What can hang from each mark
z765: z355
z354: z649 z765 z790 z901
z901: z354
z448: z203 z649
z649: z354 z448
z203: z448
z484: z354

Known rows, with every way that one mark hangs from another
[z649 [z354 z901]]: [-13.2 -18.4   0.1   6.8   8.8   7.0   1.8   6.4  14.5 -12.3   3.6  -2.9
  -3.8   1.0   0.7   8.5   3.4]
[z354 z790 z901]: [  0.5 -12.2   2.1   8.3  -9.5   2.3   2.2  12.1  10.5   1.4   0.1  -2.0
   1.9   6.2   6.6   6.3 -15.5]
[z901 [z354 [z649 [z448 z203]] [z765 z355] z790]]: [  6.4 -39.8  -3.3  25.7 -18.6  22.7  -2.1  10.0   6.9  16.0   7.6  -2.5
   0.5  38.1  -7.5   6.3 -23.2]
[z649 [z354 z790] [z448 z203]]: [  1.0 -32.0   2.9   9.2 -13.1  -2.6   0.1   8.3   7.9   7.1   7.3  -5.1
   7.8  15.8 -10.7  12.2 -13.2]
[z203 [z448 [z649 [z354 [z765 z355] z901]]]]: [-12.0 -17.8 -12.8  29.7  -2.6   8.2   4.4  12.8   6.2   4.1   7.2  -1.4
  -8.1  35.3   3.6  13.0  -3.6]
[z203 [z448 [z649 [z354 z790]]]]: [  0.2   6.8  -1.0  21.5  -5.8 -25.9   1.9   9.0  -3.2  10.1   4.0 -13.4
  -4.5  19.1   4.2  12.8 -17.6]
[z448 z203 z649]: [ -0.4  -7.7   2.3  -5.3 -13.7  24.4  -4.7  16.4   0.1  18.4   2.6  -0.9
   2.9  10.4   0.1   2.2 -12.8]
[z354 [z649 z448] z765 z901]: [-14.6 -41.2  -1.3  19.9  -4.8  19.8  -1.0   0.4  15.3   4.1   5.1  -6.5
  -1.4  16.8  -0.8  10.2 -23.8]
[z901 [z354 z649 z790]]: [  4.4  -0.5   5.8  15.3  -0.2  -2.1  -2.6   3.9   4.4   4.0   0.9 -12.6
  -6.7   6.5   4.3   2.7 -21.3]
[z203 [z448 [z649 z354]]]: [ -6.0   6.9  -2.2  14.6   5.3 -10.5   0.3   7.2  -2.5   7.4   3.7 -11.7
  -6.2  10.8   1.8  10.6  -4.1]
[z649 z354 z448]: [ -9.1 -23.5   0.3   9.5   8.8  -9.7   1.1  -3.4   6.3  -3.6   5.8  -7.5
  -2.1   3.1  -9.6  12.2   3.7]
[z203 [z448 z649]]: [ 0.5 12.2 -1.6  9.3 -1.4  0.1 -0.9 11.3 -6.3 16.1  0.0 -8.8 -2.4  8.2
  4.8  6.7 -9.6]
[z901 z354]: [ 1.1  2.8  2.0 -1.6 11.6  5.2 -2.2  5.8  3.6 -0.1  1.5 -5.0 -5.2 -7.0
 -0.6  0.9  6.1]
[z484 [z354 [z649 [z448 z203]] z765 z901]]: [-13.0 -65.8  -4.3   3.0 -17.2  35.8  -7.4   7.8  24.0   5.9  -1.5  -8.7
   3.3  26.5   0.9   6.3 -23.8]
[z203 [z448 [z649 [z354 [z765 z355]]]]]: [ -5.9  -6.0 -13.6  28.1  -4.2 -11.1   3.8   2.9  -4.9   6.7   7.4  -1.0
  -8.5  37.1  -0.4   8.1  -1.8]
[z484 [z354 z901]]: [ -8.0 -28.6  -3.5  -6.8   0.3  13.4  -2.8   8.1  17.1  -7.5  -7.7  -5.9
  -2.9   3.7   9.2   2.6   1.2]
[z448 z203 [z649 [z354 [z765 z355] z790 z901]]]: [ -6.3 -38.1  -7.6  21.7 -25.9  16.5   1.9  20.0  11.8  10.9  10.6   5.3
  -1.0  45.8   1.2   9.9 -20.9]

Rows
[ -9.4 -25.8  -3.9  17.1 -11.1 -16.0   4.1   1.7  14.8  -5.9   8.5  -0.1
  -1.9  21.5   2.1   8.1 -17.5]  [z649 [z354 z765 z790 z901]]
[ -8.5 -35.9   2.3  17.8  -0.3  -7.5   3.1   8.6  16.4  -2.4   6.2  -9.1
  -0.5   9.4  -3.1  18.6 -11.7]  [z649 [z354 z790 z901] z448]
[ -4.2 -57.2  -7.6  24.3 -21.2  16.7   4.0  14.4  16.8   3.7  10.5   5.7
   5.0  40.3  -8.6  14.2 -12.3]  [z649 [z354 [z765 z355] z790 z901] [z448 z203]]
[ -2.2 -30.0   4.8   7.6  -9.2  31.7  -4.9   6.1   6.4  12.0   1.5  -6.8
   5.9  10.1  -7.1   5.7 -18.4]  [z354 [z649 [z448 z203]]]
[ -8.3 -13.7  -5.5  26.0 -12.7 -15.9   3.0  12.9   8.6   9.6   8.3  -8.9
  -4.4  29.7   7.2  14.9 -27.0]  [z203 [z448 [z649 [z354 z765 z790 z901]]]]
[ -9.2 -28.3  -8.1  24.9  -8.1  26.1   1.7   2.7   9.7  -2.5   2.2   4.0
  -5.6  29.7   4.5   1.6 -12.9]  [z354 z649 [z765 z355] z901]
[  5.6 -26.7   8.1  12.0  -8.9  21.9  -5.4  13.4   9.4  16.0   3.8 -13.3
   2.7  11.4  -5.1   8.5 -25.6]  [z901 [z354 [z649 [z448 z203]] z790]]
[ -5.7 -30.6  -9.9  27.1 -12.2  -7.9   6.7   4.1  12.0  -8.4   7.3   6.0
  -4.3  35.4   1.2   7.9  -7.5]  [z649 [z354 [z765 z355] z790 z901]]
[ -7.9 -48.6  -9.1  31.6 -10.4  -6.1   6.7   5.0  14.3  -2.3   9.5   1.8
  -2.5  35.8  -5.2  16.5  -9.0]  [z649 [z354 [z765 z355] z790 z901] z448]
[ -7.6 -49.1   0.8  13.9  -9.5   6.4  -3.6   6.8  20.8   0.9  -6.0 -18.8
  -2.9  17.8   7.6  12.3 -26.8]  [z484 [z354 [z649 z448] z790 z901]]
[ -5.3 -37.6  -0.6  10.8 -17.8  22.3  -4.4  -0.2   6.8  13.5   5.6  -2.3
   5.9  23.3  -8.3   3.7 -25.3]  [z354 [z649 [z448 z203]] z765]
[ -5.0 -18.0 -11.6  36.7 -13.8  -7.6   5.8  15.4   5.6   8.6   7.8  -2.6
  -6.6  43.4   6.0  14.8 -17.1]  [z203 [z448 [z649 [z354 [z765 z355] z790 z901]]]]
[  4.6 -42.5  -5.3  27.6 -30.0  16.5   0.0   4.1   3.3  17.0   5.3   1.9
   5.6  44.8  -7.2   5.2 -29.5]  [z354 [z649 [z448 z203]] [z765 z355] z790]
